What can hang from each mark
nogilit: pogipur
bele: bazi pogipur
nodi: bazi pogipur
riza: bazi pogipur
bazi: bele nodi nogilit riza
pogipur: bele nodi nogilit riza

Known rows, with every way that one mark hangs from another
[nodi [bazi nogilit] [pogipur bele]]: [ 17.9  26.8  -0.8 -16.8  -8.4  22.5  18.6  36.7  25.7  -4.8 -24.3   2.5
  12.6   0.4   4.1 -21.9   9.0  -8.6 -16.1  15.7  26.6]
[pogipur bele [nodi [bazi riza]]]: [-42.0   0.9  -3.2  -0.1  -3.6  12.2  -8.4  16.9   4.7 -17.1  12.3  -7.7
   3.2  25.4  -5.3 -28.0  29.4   1.8   2.8  14.5  10.9]
[bele pogipur]: [ 19.2  19.5  37.9   3.5  -2.5   0.8 -16.3  -1.0 -13.7  -3.9 -13.5  -7.1
  -3.3  -0.5 -13.9 -15.1  16.1   9.8 -21.2 -11.0 -26.6]
[nodi [bazi [bele [pogipur nogilit]] riza]]: [ 18.7   5.4  27.2   1.6  19.6 -13.1  -3.9  29.6   5.9 -21.2 -13.4  22.3
  11.7   8.0 -26.2 -38.5 -22.3 -35.1  -2.5 -45.2 -14.7]
[bazi bele nodi nogilit [riza pogipur]]: [ 47.4 -88.6 -53.7   3.0   9.9 -50.7  44.9  30.8   1.3 -11.0   0.9 -18.4
   5.0 -24.1  -8.4  -9.9 -71.6   0.0 -33.0 -40.5 -14.6]
[riza [bazi nodi] [pogipur bele]]: [ -5.6 -10.9 -43.7  15.5 -10.4  42.5  33.2 -35.2  11.6 -21.0  -3.3  -4.8
  -5.3 -19.6   8.1  18.2 -14.1  11.7  -7.0 -17.1   8.0]
[pogipur bele nodi nogilit [riza bazi]]: [-64.8  11.8  -9.9  16.2  15.4  13.6 -15.0 -43.4   8.3   1.2  26.4   4.5
  11.8  16.4  14.9  28.4  10.3 -11.0  42.8  34.0  29.1]
[bele bazi [pogipur nodi nogilit riza]]: [ -6.6  25.0  41.8   3.4 -16.5  -5.7 -33.8   3.4 -22.1  -1.7 -10.1  27.2
  -5.2   1.6  -5.6  11.9  21.0  -1.5  16.3   5.1 -19.4]
[nodi [pogipur nogilit]]: [ 25.9  28.0  14.6 -12.1   2.3  12.7  -6.3  -0.1  -3.1  12.6 -19.5  -8.5
   2.8  -7.0  12.0  -8.4  18.8  -6.1  -6.2  10.9   8.7]
[riza [bazi bele] [pogipur nodi nogilit]]: [ -2.4 -14.3 -40.0  11.9   6.8  25.6   5.3 -55.7  14.9   7.7  -6.8  -2.6
   0.7  -8.9  12.5  20.3 -15.7   5.4  18.1 -19.6   9.8]
[pogipur bele [riza bazi]]: [-32.5  21.9  -3.1  14.5  24.1  23.7  -6.4 -28.2  19.8 -12.1  30.6  -1.6
  11.0  11.6  -3.9  19.8  -6.2  -8.5  10.6  26.8  18.6]
[riza pogipur]: [ 25.7  -2.5  -3.8   3.2  -2.9  14.8   9.9 -19.2  -5.1  -2.5 -10.2 -23.7
  -2.0 -11.5   4.0  -3.5   7.3  19.3 -18.0  -5.6 -13.2]
[bele [pogipur [nodi bazi] nogilit]]: [ -8.7  30.8  37.7  -7.8 -25.4  13.6 -16.7  -0.8  -8.7   3.7 -20.2  16.6
  -4.2   7.1  -0.8 -18.1  47.1  -0.4  16.2  -8.7 -10.0]
[nogilit [pogipur bele [riza bazi]]]: [-27.4  30.0  16.9  16.0  13.7  17.2  -8.8 -35.3  -3.3  -9.7  27.9   7.4
  -2.4  17.8  -0.7  30.8 -10.7   4.0  25.2  10.3   7.6]
[pogipur bele nodi [riza bazi]]: [-55.0  12.3 -12.6  13.2   6.1  21.8 -15.0 -34.0  11.6  -6.1  34.8  -3.8
   4.6  16.9   5.3  29.3  13.1   6.7  23.6  39.8  23.2]
[nogilit pogipur]: [ 13.8  16.9  31.0  -1.9   0.7  -4.1 -13.7 -16.6 -24.1  17.0  -2.5 -14.8
 -15.6   8.0   1.6  -1.3  17.7  21.6  -5.8  -6.7 -21.6]
[pogipur [nodi [bazi nogilit riza]]]: [  6.0 -21.5  -4.5 -17.6  -7.9 -26.0   1.0  30.6   2.6   8.5  14.4 -20.6
  -2.2   9.6 -16.0 -33.6   7.0   9.0  -8.7  10.2  -2.0]
[nodi [bazi bele nogilit]]: [ 29.9  -7.5 -11.3 -15.0  17.9 -10.8  14.4  25.1  33.6  17.4 -11.1  -0.7
  11.1  -2.9 -11.8 -22.2 -14.7 -12.9 -23.2 -11.8   2.5]
[bazi nodi nogilit riza]: [ 27.6 -60.9 -21.0  -9.1   5.9 -55.7  20.9  33.8 -11.0   6.2  14.5 -29.1
  -4.5 -11.9 -15.2 -23.7 -31.3   2.0 -30.3  -8.5 -15.8]
[riza [pogipur [bele bazi] nogilit]]: [ -4.7  15.2  -7.5  15.6   4.0  32.1   6.5 -20.1   1.4 -10.7 -43.5   8.6
   5.6  -6.0  13.9  -2.0  -0.2  -7.4  -3.1 -16.2  -1.0]

Rows
[ 27.3 -16.5  -9.1  -8.2  -7.8  -7.5  -2.6  31.1 -10.5  -6.7   2.3  -6.3
 -18.9 -13.8 -22.4 -22.4  -7.2   5.6 -38.1 -16.2 -29.0] : [bele [bazi nodi riza]]
[ 17.2 -16.9 -37.8  -0.3  12.2  17.4  12.4 -17.7  25.4   7.8  11.7  -1.5
  -8.2 -18.0  -6.8  11.1 -23.3  -0.1 -20.2 -21.0  -2.8] : [riza [bazi bele nodi]]
[ 31.2 -16.0 -22.1 -11.7   4.0  -2.9  17.4  20.2   7.0   9.3 -21.0   9.9
   2.4 -21.5  17.9   4.9 -13.2 -14.5 -14.0 -13.4   9.6] : [bazi bele [nodi [pogipur nogilit]]]
[ 34.8  17.2  38.5   3.5  -4.4   0.0 -25.4  26.4 -16.9 -23.8 -13.2   2.6
 -10.5   1.2 -39.3 -31.9 -10.2   1.6 -33.7 -27.5 -40.0] : [bele [bazi riza] pogipur]
[ -5.8  18.8 -25.0  -0.4  -4.8  39.3  18.2 -16.6  12.4  -5.8 -12.7  10.2
  -0.3 -15.1  18.2  11.4  -1.8 -13.4   5.9   3.0  29.9] : [riza [bazi [nodi [pogipur bele nogilit]]]]
[-37.8  10.7 -12.2   5.6 -17.0  35.5  14.0 -19.4   5.2  -8.4 -23.2   6.7
   8.0   6.5  25.7  -3.6  35.6   2.4  26.4   0.3  19.4] : [riza [pogipur bele [nodi bazi] nogilit]]
[  5.6   4.1  33.1 -11.7 -25.9 -22.2  -4.7  30.6  -2.6  -1.5   9.5  14.4
   2.4   4.4 -14.4  -2.2  12.7   5.9   9.3  14.6  -7.9] : [bele [pogipur [nodi [bazi nogilit]] riza]]
[-16.8 -18.0 -14.6   9.2   9.4  -7.1   3.6  20.2  -8.3 -14.4 -13.3   9.1
  -1.5  -3.8  -2.0 -17.8 -14.8 -21.8 -12.1 -17.7  -7.4] : [pogipur [bele [bazi nodi riza]] nogilit]
[-17.7   3.1  28.6  -1.6 -12.3 -21.3 -23.0 -12.1 -32.1  14.6  28.7  -6.5
 -13.7  15.6  11.1  27.3  26.2  29.6  23.1  24.2 -10.5] : [nogilit [pogipur nodi riza]]
[  3.6  -1.9  -2.5 -21.8 -16.1  -5.0   0.3  12.9  10.2  25.2  -1.5 -14.5
  -3.6   2.6  -1.5 -19.5  31.5  15.8  -5.7  16.5   3.3] : [pogipur [nodi [bazi nogilit]]]
[ 19.4 -19.3  10.8  -6.9 -13.9 -36.5 -18.4  16.6 -32.2  14.1  -3.0 -13.6
 -23.0   9.3 -16.1 -11.9 -13.0  26.4  -9.6 -12.0 -29.7] : [bele [bazi [nogilit [pogipur nodi]] riza]]
[ 31.4 -15.8 -10.2  -8.1 -11.7 -14.2  18.9 -19.8  -7.7  22.6   6.9  -9.0
 -22.9 -17.1  -5.3  11.9 -26.7  19.5  -5.4 -21.8 -14.9] : [riza [bazi nodi [nogilit pogipur]]]
[ 18.8  -6.9 -37.7  -5.9 -10.7  19.9  29.1   5.7  19.7  -3.3  -7.2  -4.8
  -0.7 -21.0   6.0   7.1 -25.0  -0.1 -17.0   5.4  26.1] : [riza [bazi [nodi [pogipur bele]] nogilit]]
[-14.6  -1.1  -6.0  -0.1  -2.6  -3.1  17.4  23.1  -4.5 -12.3   1.9  16.7
  11.9  -7.8  26.9  20.3  -0.4 -20.9  12.8  24.9  27.9] : [bazi [nodi [pogipur bele nogilit riza]]]
[-66.3  -5.6   2.1  13.2  14.1 -14.6 -14.7 -14.4  -8.2   5.3  13.8   0.8
  16.4  20.4  25.1  18.9  23.7  -9.0  34.1  37.5  20.9] : [pogipur bele nodi nogilit riza]
[-16.6   5.6  -7.3 -10.6   7.0   8.7  -7.2  -2.0  18.9  21.3 -10.3  11.6
   5.3   8.1  11.7 -10.1  27.8 -11.2  12.6  -4.6  10.1] : [pogipur [nodi [bazi bele]] nogilit]
[-21.3   4.8  39.5   7.4  -6.4 -24.0 -23.5  -5.8 -25.3   0.4   6.1  10.1
   4.3   9.5   4.2  13.2  20.9  -0.9  27.1  13.5  -9.9] : [bele [pogipur nodi nogilit riza]]
[29.3 42.5  8.1 -8.9 -1.5 34.2 -7.0 -7.9 14.1 -6.6 25.0 -1.1 -2.3 -7.8
 -9.7 19.0 -2.8  1.4 -2.0 31.8 18.2] : [nodi [pogipur [riza bazi]]]
[ 22.7 -27.1   9.2   0.4  25.7 -56.3   3.2  14.2  -5.9  16.7  13.5   0.8
   5.9   5.5  -2.8  20.0 -44.3  -1.3   2.0  -6.4  -9.9] : [bazi bele [nogilit [pogipur riza]]]
[-18.2 -12.3  21.0  11.1  10.7 -31.6 -20.8   0.7 -11.2  -0.5   3.1  19.8
  12.2   9.2   4.2  18.7  -5.0 -12.6  23.5  -3.1  -6.1] : [bazi [bele [pogipur nodi nogilit riza]]]
